Known rows, with every step that occurs
H-J: [ 0.09 -0.29 -0.05  0.06 -0.05  0.07 -0.07 -0.08 -0.12 -0.09  0.12  0.01
  0.03  0.02  0.14 -0.07  0.20 -0.04 -0.04 -0.10 -0.19  0.21 -0.16 -0.09]
J-K-P-R-H: [-0.12 -0.05 -0.70 -0.46  0.24 -0.25  0.05 -0.04 -0.09  0.17  0.31 -0.01
  0.00 -0.12  0.01 -0.34  0.28  0.05  0.23  0.01 -0.03 -0.09 -0.02  0.19]
Y-J-K: [-0.06 -0.27 -0.02 -0.30 -0.08 -0.03  0.04  0.31  0.12 -0.14 -0.14  0.13
 -0.15 -0.09  0.05 -0.02  0.12  0.04 -0.01 -0.10  0.46  0.07 -0.08  0.41]
H-J-K: [ 0.12 -0.41 -0.23 -0.25  0.09  0.08  0.00  0.05  0.18 -0.12  0.07 -0.04
 -0.02  0.18 -0.02 -0.22  0.06 -0.19  0.01 -0.18  0.09  0.25 -0.15  0.15]
P-R-H-Y-J: [-0.03 -0.27 -0.07  0.12 -0.01 -0.21  0.22  0.33 -0.25  0.24  0.16  0.01
  0.25 -0.26  0.19  0.05  0.47  0.28 -0.15 -0.03  0.02 -0.04 -0.12  0.28]
K-P-R-H-N: [-0.04  0.09 -0.21 -0.20  0.06 -0.25  0.08 -0.09 -0.28  0.27  0.31 -0.10
  0.13 -0.04  0.28  0.11  0.43  0.23  0.04  0.13 -0.33 -0.06 -0.05 -0.09]
P-R-H: [-0.07  0.03 -0.27  0.02  0.02 -0.14  0.15  0.04 -0.21  0.25  0.29  0.06
  0.00 -0.08  0.09 -0.05  0.23  0.12  0.09  0.09 -0.18 -0.10 -0.21  0.12]
K-P: [-0.06  0.05 -0.26 -0.12  0.12 -0.11 -0.13 -0.23 -0.16  0.00  0.16  0.02
  0.07 -0.12  0.10 -0.15  0.13  0.11  0.09 -0.03 -0.16 -0.09  0.17 -0.11]
K-R: [ 0.03 -0.07 -0.14 -0.07  0.03  0.04 -0.01 -0.14 -0.07  0.20  0.05 -0.13
  0.09  0.13  0.19 -0.08  0.05  0.17  0.34  0.06 -0.07 -0.04 -0.15  0.06]
Y-R: [-0.14 -0.13  0.05 -0.15 -0.03 -0.06  0.03 -0.28 -0.07  0.13 -0.08  0.01
 -0.02 -0.19  0.05 -0.01  0.40  0.01  0.12  0.14 -0.18  0.02 -0.01  0.05]
H-Y-R-N: [-0.06 -0.10  0.31 -0.01  0.13 -0.07  0.16 -0.10  0.36  0.04 -0.01 -0.06
  0.28 -0.17  0.03 -0.19  0.46 -0.05 -0.17 -0.08 -0.25  0.10  0.24  0.13]
K-R-H-N: [ 0.17  0.10  0.01  0.00 -0.04 -0.18  0.17  0.02 -0.10  0.10  0.10 -0.27
  0.10  0.22  0.29  0.23  0.13  0.01  0.10  0.25 -0.01  0.10 -0.23  0.06]
J-K-R-H: [ 0.12 -0.02 -0.44 -0.32  0.11 -0.14  0.21  0.11  0.06  0.02  0.16 -0.14
  0.04  0.19  0.03 -0.28 -0.05 -0.15  0.33  0.10  0.34  0.06 -0.22  0.28]
S-R-H: [-0.11  0.18 -0.14  0.01  0.12 -0.31  0.17 -0.03 -0.33 -0.23  0.06  0.13
 -0.10 -0.14  0.01 -0.02  0.19 -0.23  0.08  0.08 -0.17  0.12 -0.04  0.06]
K-P-R-H-J-V: [-0.21 -0.26 -0.56 -0.03  0.16 -0.09 -0.15 -0.50 -0.36  0.27  0.53  0.01
  0.09  0.07  0.28 -0.34  0.71  0.15  0.06  0.20 -0.49  0.22 -0.20  0.23]
R-H-Y-N: [-0.04 -0.03  0.06  0.01  0.11 -0.30  0.21  0.26  0.16  0.02  0.03 -0.09
  0.33 -0.15 -0.08  0.04 -0.13 -0.15 -0.25 -0.17  0.11  0.06  0.15  0.12]
H-J-P-R: [-0.02 -0.33 -0.29 -0.08  0.11 -0.02 -0.15 -0.13 -0.37  0.29  0.35  0.01
 -0.13 -0.06 -0.02 -0.25  0.49  0.16  0.39 -0.06 -0.38  0.00 -0.37  0.08]
K-J-P-R-H: [-0.14  0.06 -0.43 -0.13  0.01 -0.35 -0.08  0.01 -0.53  0.41  0.33  0.14
 -0.15 -0.04 -0.12 -0.15  0.15  0.24  0.46  0.30 -0.10 -0.28 -0.22  0.29]
Y-J-K-P-R-N: [-0.24 -0.29 -0.13 -0.54  0.21 -0.04 -0.03  0.08  0.17 -0.01  0.17  0.22
  0.00 -0.20  0.31 -0.43  0.47  0.35  0.11 -0.23  0.06 -0.14  0.05  0.51]
P-R-N: [-0.20  0.06  0.12 -0.07  0.12  0.11  0.04  0.01  0.23  0.15  0.18  0.12
  0.05 -0.02  0.12 -0.21  0.17  0.19  0.06 -0.10 -0.26 -0.14 -0.06  0.19]
K-P-R-H-Y-N: [-0.17 -0.08 -0.27 -0.22  0.28 -0.35  0.06  0.04 -0.16  0.35  0.32 -0.06
  0.44 -0.33  0.02 -0.06  0.21  0.20 -0.02 -0.23 -0.15 -0.13  0.19  0.01]
R-N: [-0.11  0.08  0.20  0.02  0.07  0.02  0.09 -0.02  0.39 -0.16  0.05  0.09
  0.01  0.01  0.08 -0.21  0.03 -0.07 -0.09 -0.09 -0.04 -0.01  0.07  0.15]
S-R-H-Y-J-P: [-0.03 -0.18 -0.04  0.07  0.12 -0.57  0.17  0.21 -0.46 -0.25  0.08  0.09
 -0.06 -0.44 -0.12 -0.08  0.52 -0.11  0.12  0.01  0.05  0.07 -0.04  0.31]
S-R-N: [-0.16  0.11  0.27 -0.05  0.22 -0.10  0.03 -0.01  0.20 -0.39  0.06  0.17
 -0.08 -0.10  0.12 -0.22  0.16 -0.09  0.05 -0.12 -0.25  0.12  0.09  0.17]

Rows
[-0.04  0.08 -0.13 -0.03 -0.01 -0.30  0.12  0.06 -0.24  0.26  0.28 -0.09
 -0.09 -0.04  0.04  0.05  0.42  0.03  0.19  0.21 -0.25 -0.10 -0.32  0.15]	J-P-R-H-N
[ 0.02 -0.05 -0.26  0.11  0.10 -0.15  0.16  0.20 -0.08  0.29  0.26 -0.16
  0.34 -0.07 -0.04 -0.09  0.21  0.09 -0.06  0.01 -0.16 -0.03 -0.04  0.06]	P-R-H-Y
[-0.15 -0.19 -0.52 -0.54  0.27 -0.04 -0.11 -0.06 -0.01  0.25  0.23 -0.06
  0.06 -0.04 -0.03 -0.32  0.24  0.24  0.31 -0.11 -0.05 -0.13  0.04  0.11]	J-K-P-R
[ 0.09 -0.27 -0.63 -0.34  0.16 -0.25  0.06 -0.11 -0.12 -0.15  0.28 -0.02
 -0.04 -0.05  0.08 -0.42  0.34 -0.21  0.01 -0.05  0.00  0.20 -0.05  0.04]	R-H-J-K-P
[-0.02  0.10 -0.16 -0.17 -0.07 -0.37 -0.05  0.10 -0.42  0.45  0.24 -0.02
 -0.10  0.16 -0.04  0.19  0.17  0.30  0.35  0.37 -0.18 -0.15 -0.24  0.23]	K-J-P-R-H-N
[-0.11 -0.06 -0.19 -0.13  0.10 -0.08 -0.14 -0.06 -0.24  0.29  0.22  0.05
 -0.10 -0.14 -0.11 -0.22  0.28  0.19  0.42  0.01 -0.22 -0.19 -0.20  0.18]	J-P-R
[ 0.00 -0.18  0.07 -0.04  0.03 -0.12  0.11 -0.09  0.00  0.18 -0.10 -0.20
  0.31 -0.17 -0.11  0.02  0.41 -0.01 -0.10  0.03 -0.15  0.08  0.12 -0.01]	H-Y-R
[ 0.10 -0.17  0.04  0.21 -0.08 -0.30  0.27  0.38 -0.18 -0.11  0.02  0.02
  0.15 -0.23  0.08  0.06  0.23 -0.01 -0.35  0.00  0.20  0.07  0.03  0.20]	R-H-Y-J
[-0.24 -0.31 -0.13  0.04 -0.04 -0.08  0.06 -0.55 -0.20  0.04  0.24  0.05
 -0.08  0.01  0.20 -0.20  0.77 -0.20 -0.09  0.32 -0.27  0.40 -0.26  0.34]	Y-R-H-J-V
[-0.03 -0.25 -0.32  0.01  0.02 -0.06  0.07 -0.03 -0.32  0.16  0.37  0.06
  0.01 -0.04  0.17 -0.15  0.47  0.07  0.06  0.02 -0.34  0.08 -0.35  0.01]	P-R-H-J
[-0.22 -0.25 -0.30  0.09  0.06  0.05  0.00 -0.27 -0.19  0.19  0.43  0.01
  0.04  0.19  0.18 -0.22  0.55  0.07 -0.06  0.19 -0.33  0.35 -0.38  0.37]	P-R-H-J-V
[-0.05 -0.20  0.10 -0.01 -0.10 -0.24 -0.05  0.10 -0.29 -0.04 -0.01  0.14
 -0.29 -0.31  0.02 -0.08  0.30  0.11  0.17  0.05  0.14 -0.11 -0.13  0.31]	Y-J-P
[-0.14 -0.08 -0.04 -0.03  0.18 -0.22  0.16  0.24  0.03  0.32  0.22 -0.08
  0.38 -0.21 -0.01  0.05  0.07  0.10 -0.09 -0.22 -0.08 -0.04  0.00  0.17]	P-R-H-Y-N
[ 0.17 -0.01 -0.19  0.19  0.08 -0.22  0.26  0.20  0.07  0.02  0.07 -0.13
  0.29 -0.09 -0.05 -0.07  0.02 -0.16 -0.23  0.01  0.04  0.03  0.09  0.03]	R-H-Y
[-0.12  0.04 -0.41 -0.02  0.05 -0.29  0.08 -0.02 -0.34  0.26  0.40  0.06
 -0.18 -0.21 -0.08 -0.26  0.33  0.01  0.36  0.13 -0.17 -0.19 -0.28  0.22]	J-P-R-H
[-0.20  0.04  0.02 -0.10  0.16 -0.04 -0.02 -0.08  0.15  0.14  0.32  0.12
 -0.10 -0.16 -0.01 -0.44  0.26  0.14  0.33 -0.05 -0.28 -0.21 -0.08  0.30]	J-P-R-N
[ 0.01 -0.07 -0.37  0.10  0.15 -0.33  0.14  0.19 -0.18  0.31  0.38 -0.11
  0.16 -0.23 -0.23 -0.28  0.28  0.02  0.19  0.05 -0.15 -0.15 -0.09  0.14]	J-P-R-H-Y
[-0.02  0.01 -0.36 -0.49  0.16 -0.27  0.11  0.03  0.02  0.19  0.29 -0.13
  0.07  0.07  0.13 -0.04  0.35  0.09  0.11  0.04 -0.08 -0.02 -0.04  0.11]	J-K-P-R-H-N
[-0.05 -0.47 -0.33 -0.41  0.19 -0.13 -0.04  0.23 -0.08  0.23  0.07 -0.02
  0.29 -0.21  0.06 -0.18  0.42  0.43  0.06 -0.24  0.12 -0.03  0.12  0.28]	H-Y-J-K-P-R
[-0.20  0.02 -0.04 -0.21  0.13 -0.11 -0.17  0.02 -0.06  0.35  0.20  0.17
 -0.12  0.02 -0.06 -0.33  0.10  0.42  0.46  0.11 -0.21 -0.29 -0.08  0.39]	K-J-P-R-N
[ 0.12 -0.23 -0.38 -0.15  0.05 -0.08  0.16  0.14  0.05 -0.17  0.19 -0.02
 -0.11  0.13 -0.07 -0.27  0.17 -0.28 -0.06 -0.08  0.11  0.29 -0.22  0.22]	R-H-J-K
[ 0.13 -0.17 -0.03  0.21 -0.03 -0.45  0.23  0.32 -0.30 -0.02  0.09 -0.01
 -0.05 -0.40 -0.07 -0.11  0.31 -0.07 -0.03  0.04  0.20 -0.04 -0.03  0.33]	R-H-Y-J-P
[ 0.07 -0.31 -0.18 -0.01  0.03 -0.09 -0.12 -0.13 -0.27 -0.08  0.17 -0.01
 -0.16 -0.07 -0.07 -0.25  0.29 -0.09  0.20 -0.05 -0.17  0.09 -0.23  0.01]	H-J-P
[ 0.01 -0.38 -0.49 -0.27  0.09 -0.04  0.12  0.14 -0.08  0.15  0.30  0.03
  0.00  0.08  0.03 -0.25  0.36 -0.06  0.08 -0.02 -0.10  0.15 -0.34  0.25]	P-R-H-J-K
[-0.22  0.03 -0.12 -0.26  0.24 -0.02 -0.06 -0.21  0.13  0.15  0.29  0.09
  0.16 -0.16  0.20 -0.38  0.35  0.28  0.15 -0.10 -0.38 -0.22  0.15  0.09]	K-P-R-N
